What can hang from each mark
j_314: j_309 j_470 j_864
j_864: j_314
j_916: j_309 j_615
j_116: j_602
j_736: j_916
j_309: j_916
j_615: j_116 j_916
j_244: j_314
j_602: j_116 j_415 j_916
j_470: j_916

Known rows, with every way that one mark hangs from another
j_864(j_314(j_309(j_916(j_615(j_116))) j_470)): [-0.98 -2.84  0.13 -0.38 -2.58  3.71  2.00  1.81 -0.42  1.40 -2.48  2.81
 -1.27 -1.97  1.72 -0.10 -0.68  3.97  2.22  4.04]
j_314(j_309): [ 1.35 -0.19  0.41 -0.39 -1.56 -1.11  0.58  0.89 -1.37 -0.20 -0.96  1.90
 -0.58 -2.47  1.19  0.88  0.19  3.26  1.27 -0.16]
j_309(j_916(j_615(j_116))): [-2.73 -1.42 -2.35 -1.76  1.50 -0.77  1.15 -0.14 -0.57  0.44  1.12  3.34
 -0.24 -1.85  0.27  0.61  2.52  0.59  1.96  1.55]
j_602(j_116 j_415 j_916): [ 1.00 -2.36  3.14  1.35  0.54 -5.79  0.06 -0.80  0.60 -6.66  2.15  1.86
 -3.09 -0.94 -4.96  3.01  6.76  1.14  2.68 -4.57]
j_916(j_309 j_615(j_116(j_602(j_415)))): [-0.77  1.11 -1.68  0.07  2.46 -0.83  0.13 -2.02 -1.54  0.08  3.08  4.39
 -2.53 -1.91 -3.14  1.21  6.75 -4.88 -1.24 -0.09]
j_116(j_602): [ 1.07  1.63 -2.90 -0.21  1.62 -2.37 -1.13 -0.07 -1.01 -1.49  1.53  0.68
 -1.72 -2.02 -0.79  1.48  4.66  1.22  2.78 -3.68]
j_916(j_309 j_615(j_116)): [-1.15  0.68 -1.48  0.04  1.87 -0.47  1.09 -1.46 -1.42  1.17  1.87  4.61
 -1.38 -1.97 -2.13  0.94  4.71 -3.50 -1.85  0.61]
j_736(j_916(j_615)): [ 1.69  1.24 -1.10  0.28 -0.09 -1.07  2.97  0.65  0.07  0.77 -0.43  2.34
  0.77 -1.43  1.84  2.03  1.91 -0.82  0.32  0.24]
j_314(j_309 j_470(j_916(j_615(j_116(j_602(j_415))))) j_864): [-1.26  0.70  0.52 -0.76 -3.48  4.63  0.39  2.38 -2.74  0.37 -0.43  1.93
 -1.83 -2.54  2.42 -0.37 -0.99  2.52  1.03  6.80]
j_116(j_602(j_415 j_916)): [ 1.74 -0.45 -0.65  1.08  1.84 -3.16 -1.48 -0.59 -0.22 -4.86  2.29  0.91
 -2.92 -0.95 -2.77  2.87  6.59  0.10  2.63 -4.82]
j_602(j_116 j_916(j_309 j_615)): [-0.39 -1.67  2.19  1.58  0.97 -2.50  0.40 -0.63  1.25 -3.27  2.28  4.00
 -3.75 -2.85 -3.61  3.35  5.19 -1.79 -1.16 -1.54]
j_244(j_314): [ 2.12 -0.42 -1.26 -0.29  1.23  0.16  0.89  1.67 -0.93  1.77 -2.33  1.03
 -0.92 -1.42  1.53  0.47  3.02  3.67  2.19 -1.86]
j_470(j_916(j_615)): [-1.02  0.76 -2.02 -0.35  1.62 -1.19  1.38  1.57 -2.18  0.60 -0.36  1.46
  0.82 -2.66  0.86  0.17  1.55  1.50  2.12  1.27]
j_309(j_916(j_615(j_116(j_602)))): [-2.70 -0.92 -2.79 -1.86  1.81 -0.71  0.35 -0.29 -0.53  0.10  1.82  3.16
 -0.95 -2.10  0.10  0.74  3.36 -0.12  2.17  1.19]
j_615(j_116 j_916(j_309)): [-1.09  1.12 -1.92 -0.80  1.94 -1.68 -1.88 -2.01 -2.86 -1.51  2.59  2.91
 -2.17 -0.03 -1.78  1.83  4.33 -1.89 -0.41 -3.03]
j_470(j_916): [-0.60  0.99 -2.16 -0.09  1.18 -2.07  0.59  1.93 -2.50  0.68 -1.20  1.13
  1.19 -1.87  0.85  0.10  0.61  3.48  3.01 -0.69]
j_864(j_314(j_470)): [ 0.78 -1.86 -0.85  1.02 -1.56  1.93  2.56  1.63 -0.41  0.59 -3.11  1.25
 -0.30 -1.04  0.62  0.20  0.44  5.47  2.95  0.26]
j_615(j_116(j_602(j_415 j_916))): [-0.41  0.74 -1.47 -0.73  1.89 -3.80 -2.55 -0.84 -1.47 -3.95  3.40  1.02
 -2.51 -0.05 -3.23  1.55  7.04 -0.50  2.54 -4.56]
j_314(j_309 j_470(j_916(j_615(j_116(j_602)))) j_864): [-1.61  1.00  0.04 -0.95 -3.59  5.08  0.22  2.73 -2.60  1.02 -0.63  1.87
 -1.77 -2.84  3.13 -0.42 -1.79  2.90  0.67  7.00]
j_864(j_314(j_309)): [ 1.42 -2.26 -0.09  0.74 -1.96  1.55  2.31  1.58 -0.15  1.02 -3.07  1.41
 -0.98 -1.81  0.84  0.71  0.13  4.78  2.19  0.32]
j_470(j_916(j_309 j_615(j_116))): [-2.08  1.28 -2.06 -0.12  2.13 -0.61  0.56  0.70 -2.76  1.93  0.49  3.48
 -0.01 -2.27 -0.49  0.10  2.35 -1.25  0.21  1.60]

Rows
[-2.11 -1.32  0.48 -1.33 -4.14  5.54  1.42  1.84 -1.13  1.27 -0.99  3.34
 -1.59 -2.40  3.35 -0.01 -2.59  3.49  0.37  7.59]	j_314(j_309(j_916(j_615(j_116))) j_470 j_864)
[-0.92 -1.23 -1.12  0.73 -0.76  2.77  2.09  1.79 -1.31  1.84 -2.41  2.37
 -0.52 -1.39  0.36 -0.29  0.67  3.06  2.00  2.31]	j_864(j_314(j_470(j_916(j_309 j_615(j_116)))))
[ 0.02 -1.45  2.04  1.86  0.58 -3.43 -0.36 -0.30  0.93 -3.21  1.42  3.66
 -3.36 -2.01 -3.62  3.31  4.23  0.22 -0.25 -3.50]	j_602(j_116 j_916(j_309))
[-1.04  2.07 -2.85 -1.00  2.66 -1.51 -3.47 -2.26 -2.83 -2.11  4.04  2.55
 -3.62 -0.50 -2.16  2.21  6.05 -3.36  0.04 -3.69]	j_615(j_116(j_602) j_916(j_309))
[-0.48  0.76 -1.38 -0.27  2.04 -3.31 -2.50 -1.16 -1.50 -3.21  3.34  1.98
 -2.74 -0.10 -3.61  1.71  7.02 -1.45  1.62 -4.31]	j_615(j_116(j_602(j_415 j_916(j_309))))
[ 0.77  0.04 -1.32  1.19  2.15 -0.85 -1.26 -0.50  0.24 -2.47  2.36  2.41
 -3.35 -2.30 -1.85  3.09  5.48 -1.96 -0.06 -2.70]	j_116(j_602(j_916(j_309 j_615)))
[-0.63  0.33  0.62 -0.15 -4.37  4.68  1.10  3.29 -2.51  1.48 -2.57  1.82
 -0.57 -2.35  3.78 -0.36 -3.88  5.54  1.13  6.04]	j_314(j_309 j_470(j_916) j_864)
[-1.81 -1.16  0.45 -1.27 -3.71  5.12  0.86  1.36 -1.24  0.34 -0.07  3.24
 -2.36 -2.28  2.46  0.16 -0.90  2.40  0.90  7.09]	j_314(j_309(j_916(j_615(j_116(j_602(j_415))))) j_470 j_864)
[ 0.27 -3.16 -0.35  0.32 -1.80  2.16  2.35  1.67  0.19  1.66 -3.11  2.27
 -0.89 -1.91  1.41  0.68 -0.58  4.82  2.51  1.47]	j_864(j_314(j_309(j_916)))
[-1.97  1.44 -1.77  0.18 -1.25  4.30  0.81  1.69 -2.38  1.63 -0.25  2.60
 -1.22 -1.78  1.21 -0.11  0.25  1.53  0.25  4.82]	j_314(j_470(j_916(j_309 j_615(j_116(j_602)))) j_864)
[-1.61  0.54  0.48 -0.86 -3.92  5.03  1.02  2.90 -2.61  1.33 -1.31  2.01
 -1.04 -2.62  3.31 -0.59 -2.64  3.61  0.50  7.32]	j_314(j_309 j_470(j_916(j_615(j_116))) j_864)
[ 0.90  0.10 -0.81  0.07  0.60  2.28  0.56  2.61 -2.06  3.03 -3.17  2.38
 -0.71 -1.65  2.47 -0.39  0.99  3.46  1.81  1.04]	j_244(j_314(j_470(j_916(j_309))))
[ 0.63  2.27 -1.62  0.47  0.81 -0.44  1.41 -0.35 -0.49  1.80  1.09  4.19
 -0.73 -1.23  0.33  2.19  3.52 -4.32 -1.33  0.17]	j_736(j_916(j_309 j_615(j_116(j_602))))
[-1.09  1.37 -2.12 -0.10  2.36 -0.37 -0.05 -1.61 -1.40  0.73  2.85  4.35
 -2.42 -2.28 -2.42  1.20  5.89 -4.49 -1.56  0.11]	j_916(j_309 j_615(j_116(j_602)))
[ 0.48 -0.15  0.98 -0.06 -4.79  4.31  1.42  2.15 -1.50  0.55 -2.12  1.83
 -1.21 -2.02  2.96  0.23 -2.77  5.39  0.54  4.65]	j_314(j_309 j_470 j_864)
[ 0.41 -1.77  0.33 -0.92 -2.16  6.02  1.57  2.87 -0.71  3.20 -3.14  2.55
 -2.14 -2.40  4.35 -0.03 -0.79  4.19  0.88  5.45]	j_244(j_314(j_309(j_916(j_615)) j_470 j_864))
[ 1.69 -0.39 -0.51  1.74  2.02 -2.45 -1.44 -1.04 -0.25 -3.80  2.22  2.33
 -3.25 -0.98 -3.28  3.08  6.52 -1.33  1.26 -4.50]	j_116(j_602(j_415 j_916(j_309)))
[ 0.07 -1.91  0.34  0.48 -2.55  3.62  2.29  2.71 -1.08  1.53 -3.35  1.86
 -0.69 -2.47  2.13 -0.24 -1.31  4.58  2.32  3.94]	j_864(j_314(j_309 j_470(j_916(j_615))))
[ 0.70 -0.04 -1.05  0.32 -0.55  4.68  1.31  3.01 -1.77  3.68 -3.52  1.98
 -1.20 -1.38  2.97 -0.25  0.11  4.28  1.15  2.73]	j_244(j_314(j_470(j_916(j_309)) j_864))
[ 1.41 -0.56 -0.40  1.54  2.32 -1.84 -0.90 -1.26 -0.04 -3.85  2.78  2.58
 -3.56 -1.58 -3.31  3.13  7.18 -2.70  0.59 -3.10]	j_116(j_602(j_415 j_916(j_309 j_615)))
[-0.29 -1.42  0.16  0.04 -1.97  2.94  1.10  2.03 -1.57  0.45 -1.81  1.77
 -1.68 -2.03  0.80 -0.30  0.96  3.00  2.85  3.28]	j_864(j_314(j_309 j_470(j_916(j_615(j_116(j_602(j_415)))))))
[-0.17  0.68 -1.61 -0.40  0.12  4.90  0.27  2.56 -1.91  3.22 -1.75  1.95
 -2.28 -1.67  2.35 -0.31  2.03  2.07  0.90  3.23]	j_244(j_314(j_470(j_916(j_309 j_615(j_116(j_602)))) j_864))
[-0.07 -1.45 -1.03  1.41 -1.11  2.65  2.34  2.15 -1.10  2.00 -3.51  2.21
 -0.15 -1.28  0.79 -0.04 -0.40  4.59  2.42  1.47]	j_864(j_314(j_470(j_916(j_309))))
[-0.86  1.12 -2.13 -0.99  1.77 -3.08 -2.78 -0.31 -1.27 -3.00  3.10  0.87
 -2.37 -0.58 -2.24  1.52  5.86  0.06  2.06 -4.27]	j_615(j_116(j_602(j_916)))
[-0.62 -1.56  0.14 -0.03 -2.39  3.34  1.66  2.54 -1.47  1.41 -2.74  1.86
 -0.89 -2.13  1.70 -0.50 -0.71  4.05  2.31  3.83]	j_864(j_314(j_309 j_470(j_916(j_615(j_116)))))
[ 0.60 -2.59  3.29  1.09  0.95 -4.92  0.88 -1.10  0.93 -6.70  3.01  2.19
 -3.51 -1.79 -4.99  3.10  7.69 -0.86  1.73 -2.56]	j_602(j_116 j_415 j_916(j_615))
[-0.17  0.22 -1.16 -0.27 -0.21  4.83  1.03  2.69 -1.93  3.52 -2.42  2.12
 -1.56 -1.46  2.54 -0.48  1.18  2.78  0.70  3.61]	j_244(j_314(j_470(j_916(j_309 j_615(j_116))) j_864))
[-0.37 -1.56  0.43  1.36  1.57 -0.86  0.03 -0.54  0.22 -2.23  1.67  3.66
 -2.28 -1.23 -2.32  2.90  4.19 -2.01 -1.84 -1.49]	j_602(j_916(j_309 j_615(j_116)))
